Each row comes from the steps of one path. Every step used is in the known rows, and no mark comes twice. Write the path behind each row, first mark first.
In the rows, zero is written as 128.
Known rows
dakes biva rupub nokom rideto daton nuzav: [156 157 113 127 156 128 171 150  60 125 135 132 134  86  44  55 117  79
 100  88 101 173 142  77  91  78 174 145 112  96  96  78 143  81  90  91
 139 145 106 122 103 145 146  88 188 110 116 171 130  85  73]
nokom rupub biva femi kone tize kuruv: [178 141 159 141 111  42  77 117  94 164 139  74 113 171 134 117 134  81
 198 110 206  88  56 111 118 147 227 143 103 171 119 123 106 113  90 110
 181 125  87 120 108 115 174 149 145 139 119 191 113 148 160]
femi kone tize: [173 155 115 133  99  82  93 135 106 147 139 141 114 127 147 128 118 106
 188 135 155  95 103 139 122 129 194 118  86 172  92 124 140 119  98 122
 177 133 105 109  72 113 131 152 122 111 140 172 143 177 118]
fezopaf rideto daton dakes tize kuruv: [194 123 113 190  97  66 199 118  94 116 144  78 114 120 122  72 196 126
 159 125 117 118 136  93 133  97 124  93 129 119 152 135 152 139 104 112
 113 157  86 168  60 176 164 150 121 212 130 146 110  61 100]
kapala femi kone: [179 139 123 137 109 103  87 152 127 145 114 122 107 162 123 128 127 112
 158 146 128 123 105 145 137 167 166 129  92 142  75 176 158 134 127 140
 149 115 115 112  77 135 126 124 131 133  88 103 161 126  92]
biva dakes daton: [128 129 133 128 131 143 140 193 142 112 112 127 153 133 139 101 168 102
 165  86 106 132  99 143  85 117 102  93  78 126  39 151 164  96 142 158
 141 117 151 128 131 127 123  93 133 136 104 102 150 165 149]
dakes biva rupub nokom rideto: [154 142 128 136 148 105  96 148  86 135 142 117 141 111  23  98 113  54
  83  87 124 165 127 124  89 112 179 156 121 116 111  91 128  76  96  85
 148 115  99 114 130 145 125 126 153 125 111 140 134 106  92]
rasef femi kone: [159 135 112 125 107 115  98 120 139 130 137 115 101 124 115 108 113 121
 148 142 155 117  86 136 144 165 150 122  87 179 126 160 149 103 138 106
 159 116 140 137  95 140 136 145 119 132 110 152 157 158 147]
femi kone nuzav: [162 139 113 119  99 111 108 157 138 137 123 160 117 135 141 119 105 126
 168 137 153  98  92 129 117 144 158 101 105 181  86 120 177 130 110 124
 137  85 126 108  74 122 124 126 135 128 130 156 185 171 125]
rideto daton dakes biva: [190 143 115 174 124 121 141 180 123 149 104 129 131 104 151  90 177 112
 115  92 112 126 128  79 118 116 109 110 113  79 122 152 144 129  98 128
 127 175 149 152  84 130 139 113 158 114 125 128 151 122  82]
nokom dakes daton: [146 129 113 116 113 133 117 175 136 123 109 105 156 110 133 119 119 130
 158  98 137 143 115 146 100 114 123 113  91 121  65 146 156 106 141 118
 132 105 119 139 103 105 116 106 125 156 106 110 118 172 130]
biva femi kone tize: [189 172 122 133 115  81  65 118 102 159 140 125 138 119 149  96 134  80
 201 116 178  77  75 115 140 120 197 117  79 175 107 150 105 113 112 112
 184 139 113 125  83 124 133 151 128 116 165 194 116 202 131]
rupub nokom dakes daton: [137 116 121 130 141 145 108 179 116 123 109 128 167 107 124 120  96 145
 138  74 122 152 116 132  91 115 154 117  94 114  71 124 175  97 166  78
 131  79 107 132 112 113 108  92 125 142  77 138 141 168 134]
nokom dakes tize kuruv: [182 106 104 149  95  63 140 143 144 129 141  57 124 137 116  90 169 128
 186 126 182 137 125 152 114 131 161 119 149 139 153 130 120 115 126  86
 135 125  72 149  99 135 157 141  99 181 138 119  81 123 122]
kone nuzav daton: [144 122 104 149 124 134  90 177 140 152 123 133 140 140 155 110 107 116
 174 149 149 115 103 152 126 145 119  97 120 131 103 140 156 124 104 147
 128  85 112 121  76 126 116 117 134 144 116 139 148 152 133]
kapala femi kone nuzav daton dakes: [169 104 114 149  95 118 108 172 132 168 105 172 110 189 207 126 102 128
 164 159 110 126 103 144 141 171 144 108  92 115  80 166 194  99 118 203
 127 118 131 110  25 158 130  88 123 157 110 152 170 150 101]
kapala femi: [170 138 127 157 124 133  86 164 133 133 110 104 135 154 130 133 160 106
 155 131 132 131 110 161 132 161 127 133 115 111  86 166 144 142 128 127
 144  95 100 128  95 134 124 137 138 133  85  71 138 104  95]
kone nuzav daton dakes tize kuruv: [168  85  95 184 100  83 128 149 146 152 131 113 123 190 179 103 139 128
 181 157 164 113 110 150 123 140 124  94 143 116 166 135 147  97 108 158
 116 113 100 151  51 173 160 133 103 182 149 161 131 128 121]
kapala femi kone nuzav: [171 140 118 136 103 130  99 164 134 137 109 163 120 162 128 139 113 121
 149 138 143 116  95 145 129 172 158 117 108 159  72 140 180 123 114 137
 139  78 113  96  58 134 120 123 142 142 108 131 177 136 101]
rupub nokom: [153 124 134 162 143 123  78 160 117 129 132 129 143 124 127 117 125 137
 151 101 126 128 106 134 110 139 158 119 108 120 111 126 155 138 153  70
 137  70  95 136 111 130 119 131 131 109  90 119 164 138 125]
rupub nokom rideto: [150 125 143 134 135 112 104 105 102 124 150 123 135 115  88 110 112  98
 107  98 135 131 116 128 104 116 158 129 104 125 115 103 162 121 135  81
 141 103  81 114 118 147 119 129 124 118  86  95 135 125 114]
tize kuruv: [167 122 130 165 127  88  94 134 153 134 127  89 113 162 123 116 152 108
 168 128 147 111 100 133 117 129 139 108 135 153 119 131 128 136 110 121
 125  82  87 156  93 129 150 154 127 159 105  96 133 106 119]
rupub biva dakes tize kuruv: [142  93 134 169 123  48 146 162 136 142 163  78 109 174 129  93 204 112
 193  83 174 149 111 162  84 146 130 109 136 129 155 132 136 122 125  93
 141 149  90 128 147 150 174 114 133 153 105 113 111 104 147]
nokom rideto fezopaf: [163 155 148 125 110  67 141 111 106 122 141  96 110 109  77 120 144  41
 148  99 142 108 114 137 119  91 110 136  97 131 103 111 172 156  99 105
 145 132  85  90  95 150 102 152 127 128 139  64 110 137  99]
dakes tize: [172 130 108 152 103  84 116 154 129 124 144  81 145 126 113 106 168 108
 177 139 171 124 118 171 117 143 134 119 121 122 151 152 117 141 130  92
 154 127 108 135 119 144 134 153 121 113 131 103 131 131 112]
nokom rideto daton dakes tize kuruv: [180 103 114 147  93  60 216  80 120 123 144  88 109 130 101  72 187  87
 120 118 162 127 132  89 127  99 133 117 117 107 166 119 137 118  95 118
 127 194  82 135  72 178 174 151 117 170 125  99  95  69  98]
fezopaf rideto: [167 160 130 159 115 107 105 151 107 117 143  86 124 106 117 109 150 114
 152 131 108 118 119 137 126 109 125 106 113 148 102 143 156 148 105 109
 131  94 100 151 100 139 116 142 128 167 113 116 128 118 113]
femi kone tize kuruv: [178 136 119 151 109  58  89 113 119 152 134 122  94 163 145 130 115 112
 193 135 163  89 102 122 118 125 207 110 105 188 103 113 128 113  87 125
 166 117  82 128  58 118 155 169 117 142 133 171 128 146 114]
fezopaf rideto daton dakes biva: [196 160 121 188 126 120 158 171  98 129 124 110 123  82 131  80 178 112
 103 100  83 129 148  66 122  92 104  95 114 100 117 146 164 132  83 124
 117 169 137 159  80 143 131 110 154 162 131 151 131  93  71]
biva femi: [176 159 130 140 132 113  67 140 132 144 123  82 157 121 135  78 161  84
 182 110 160  94  74 124 135 124 122 116 106 138 114 168 104 135 139 109
 151 106 117 154 120 135 126 135 137 127 142 111 118 159 134]
nuzav daton dakes biva rupub: [173 123 105 158 133  86  93 208 117 173 110 104 132 150 150  82 138  69
 152 140  95 160 121 141 111 124 128 140 118  73 109 156 120  77  97 188
 138 154 150 158  88 147 133  97 145 136 143 151 146 143  97]
kone nuzav daton dakes biva femi kapala: [178 146 108 180 154 125  84 192 162 161 102 132 196 139 208  80 115  81
 175  99 158 102  94  96 123 105  96 105 122  83 135 213 135  86 112 154
 143  96 168 158  73 145 115  64 129 176 175 210 122 196 127]
dakes biva femi: [187 173 121 170 147 112  46 163 143 157 118  78 156 123 113  82 159  79
 145  96 167  99  95 106 120 127 128 114 126 127 133 173  81 118 119 108
 158 132 140 162 132 127 129 124 154 115 155 136 109 156  98]

Write each row's path
[159 137 157 126 109  91 105 181 116 131 133  75 128 140 121 135 153 112
 157 119 162 141  85 157 105 166 145 156 118 108 107 128 144 156 113 108
 146 105 110 119 147 115 142 122 151 105  72  96 158 110 143] : nokom rupub biva
[163 109 107 130  93  99 107 165 141 166 118 170 107 167 208 106  95 129
 175 155 119 111  96 131 133 140 147  95  94 135 102 144 186 104 115 191
 131 121 149 123  38 149 126  85 117 149 137 172 176 183 124] : femi kone nuzav daton dakes
[197 149 110 167 128  74  45 152 110 203 119 118 125 143 204  85 112  82
 171 115 149  94  98  92 134 119 180 108  87 117 131 186 105  66  98 171
 179 210 153 148  60 140 139  98 129 119 184 235 100 218  94] : nuzav daton dakes biva femi kone tize
[157 115 130 118 116 104 190 124  63 127 135 151 155  89  92  65 148  79
 107  91  86 160 110  86 114  87 163 155  80  76  85  84 169 101 111 108
 126 144  90 114  81 165 136 125 153 143  92 119 153  89 127] : biva rupub nokom rideto daton dakes
[172  92 115 168 123  76 119 145 123 136 152  84 141 138  93  95 142 151
 169 104 166 146 127 142  97 132 195 120 152 126 156 111 136 108 153  43
 130 104  59 144 103 145 151 134 100 163 113 143  96 123 127] : rupub nokom dakes tize kuruv
[155 113 127 139 115  73  71 144 135 198 135 144 118 168 230  87  88 105
 194 106 167 114  68 117 128 143 138 103  85 125 130 167 172 104 129 151
 139 141 144 125  75 152 132  64 152 143 130 204 147 196 148] : rupub biva femi kone nuzav daton dakes
[177 124 109 180 134  99  72 191 147 177 112 104 115 147 182 100 134 104
 142 129 112 135 127 129 112 138 112 112 120  76 137 174 133 100 110 176
 139 161 152 166  86 140 133  88 127 121 135 139 132 157  80] : nuzav daton dakes biva
[179 161 153 122 101  64  80 142  84 156 138  96 136 135 143 121 126  82
 192 106 201  96  59 122 126 152 212 147  83 153 106 134 120 120 102 100
 191 145 114 102 121 113 151 125 149  98 120 193 133 171 160] : nokom rupub biva femi kone tize
[165 114 122 154 115  94  98 166 138 159 122 114 121 153 206 102 138 116
 179 149 110 128 107 150 132 133 114 111 102  81 113 170 151 121 131 180
 131 137 130 160  75 150 127 104 114 136 117 115 139 157 123] : nuzav daton dakes
[180 143 104 128 114  96 106 217 116 149 122  85 154 105  85  82 153  88
 144 112 130 171 123 145 102 116 168 147 133 111  92 125 110  84  99 109
 140 126 119 135 118 109 130 117 144 142 148 140 112 148 107] : nokom dakes biva rupub
[171 116 112 169 111  63 123 130 142 130 141  69 116 158  99 102 170 104
 182 137 182 116 118 154 116 139 145 114 144 147 162 136 109 133 115  94
 144 116  86 149 103 145 158 163 114 152 128 109 119 101 112] : dakes tize kuruv
[155 111 151 130  91  78 163 210 107 120 152  69 140 144 116  98 216 102
 179 110 161 155  96 176  94 172 148 133 119  96 130 127 140 126 127 106
 162 154 127  98 176 140 160 100 135 106 102 107 133 120 170] : nokom rupub biva dakes tize
[135 129 109  97 134 133 129 198  84 109 119 135 170 113 123  90  87 136
 185 103  88 188 115 143  83  79 177 142  88 101  48  87 162  64 159 103
 127  61 108 150 101 128 132  67 150 145 112 177 141 158 128] : biva rupub nokom dakes daton nuzav
[154 149 142 148 144  81  54 137 129 160 143  80 144 130 156  93 151  92
 183  74 187 121  75 132 118 139 114 127 111 124 139 169 117 149 136  77
 155 114 109 145 146 128 128 118 161 120 106 122 121 145 143] : rupub biva femi
[176 120  99 160 113 101  89 191 149 179 107 163  96 162 183 110  91 121
 139 133 124 116 115 114 115 145 148  89 112 127 120 151 168  83 100 186
 132 153 166 129  50 143 128  72 130 126 154 203 172 184  88] : femi kone nuzav daton dakes biva
[195 143 114 155 133  82  49 160 142 199 101 108 104 160 177  62 122  76
 163 127 127 107  95  93 132 133 149 102  94 105 132 208 122  78 125 177
 159 194 174 160  80 154 136  71 134 131 164 194 125 199 100] : nuzav daton dakes biva femi kone
[145 128 134 113 129  95 122 129  73 125 157 116 148 109  47  90 123  67
 118 114 118 161 104 139 103 112 186 160 100 120  92  82 147 100 121  92
 141  92  74 107 117 156 123 141 137 135  96 112 141 109 135] : biva rupub nokom rideto
[176 128 116 135 103  99  85 148 140 184 111 154 132 162 213  73 109 103
 194 140 138  91  67 107 146 136 143  92  84 136 111 173 158  95 132 189
 138 131 150 134  48 160 128  86 127 157 162 197 149 210 140] : biva femi kone nuzav daton dakes
[180 144 121 188 141 115 160 192  48 130 128 138 149  78  85  67 155 105
 102  83  48 161 140  67 110  84 152 130 111  86  93 105 165  95 102  97
 115 134 118 147  83 155 132 111 169 164 118 196 160  78  91] : fezopaf rideto daton dakes biva rupub nokom
[155 126  99 126 117 111  93 169 136 162 119 151 104 152 156 104  82 115
 180 160 139 104  98 138 132 152 160  93 103 163  89 144 176 117 105 160
 137 106 128 105  55 130 115  98 127 142 122 172 169 175 127] : femi kone nuzav daton
[172 153 111 150 136  99  85 200 115 142 120 101 143 124  80  98 154  64
 144 116 125 149 114 142 101 129 147 145 132 120  99 130 102 102  90 121
 143 111 128 139 126 123 129 136 161 117 135 133 150 124 103] : dakes biva rupub
[173 128 112 173 148 118 148 199  81 147 110 151 160 101 102  70 152  99
 116  74  82 166 124  81 102 106 159 141 107  60  98 110 145  96 115  96
 122 141 128 138  89 142 139 114 172 117 114 171 180 103 100] : rideto daton dakes biva rupub nokom
[184 142 110 146 124 118  91 202 146 151 116  86 134 104 123 101 146 119
 134  98 143 144 130 133  98 125 145 119 136 117 121 141 131 107 112 100
 135 144 121 141 117 105 124 108 130 130 139 123  99 163  90] : nokom dakes biva
[134 112 113 114 131 126 125 196  90 122 116 126 186  99  91 104 107 123
 154  90 107 180 107 149  87 105 176 144  89 103  42 104 163  75 156  93
 129  69  99 130 111 122 112 102 141 163  89 154 147 155 153] : biva rupub nokom dakes daton
[108 122 139 132 142 119 131 191 132 131 133 123 139 138 158 117 157 110
 165  54 130 152  99 151  69 128  92 107  80 115  70 145 175 117 141 116
 142 125 143 115 153 121 129  73 156 128  71 106 150 151 155] : rupub biva dakes daton
[156 145 132 127 121  82  67 139 134 168 138 137 130 142 159  97 105 104
 182  82 201 102  65 119 116 146 151 107  98 174 126 138 154 132 124  87
 149  99 124 109 107 126 128 108 165 127 122 184 160 173 147] : rupub biva femi kone nuzav
[121 120 163 114 119 127 150 216 115 112 121 103 141 146 130 126 172 107
 156  80 121 153  83 152  78 148 121 121  85 100  45 131 176 112 128 144
 148 115 148 106 172 113 146  77 157 122  63 100 163 138 172] : nokom rupub biva dakes daton
[155  97 153 149  98  54 168 182 119 125 153  54 119 181 103  99 217 106
 182 104 166 150  96 158  85 165 165 132 140 118 135 116 135 120 116 109
 150 134  96 115 162 144 183 114 128 143  93 111 116  88 166] : nokom rupub biva dakes tize kuruv
[186 139 120 171 117  94  92 183 146 148 116 112 125 139 167 116 158 107
 130 103 119 130 121 131 102 123 115 114 124  98 137 148 135 117 117 142
 135 140 147 164 104 130 140 111 134 109 145 123 149 150  81] : daton dakes biva
[124 134 160 100 116 129 163 216 109  99 117 106 137 157 167 111 152 125
 181  91 104 163  86 150  69 121 117 125  83  96  51 115 175 100 133 154
 148 109 160 126 155 121 162  35 164 108  84 126 157 145 153] : nokom rupub biva dakes daton nuzav
[145 118 170 120 103 104 145 215 113 128 133  94 133 139 137 105 202 108
 169  92 125 149  83 151  94 162 140 135 106 102  78 119 158 132 124 127
 147 128 127 104 167 124 150  86 147 110  80  91 148 129 173] : nokom rupub biva dakes
[170 163 165 133 140  89  99 173 127 126 124  68 195 124 144 102 150  70
 197  97 184 119  65 124 125 137 137 162 104  92 113 191 121 150 131  78
 170  66 129 128 148 116 129  96 145 144 103 135 127 139 183] : nokom rupub biva femi kapala
[157 143 119 138 156 124 160 147  69 135 134 135 146  74   4  66 135  61
  74  72 117 167 135  76 101  99 177 146 111 102  88  93 134  94  84  76
 140 149  95 100 111 140 129 127 177 119 100 141 137  79  96] : dakes biva rupub nokom rideto daton
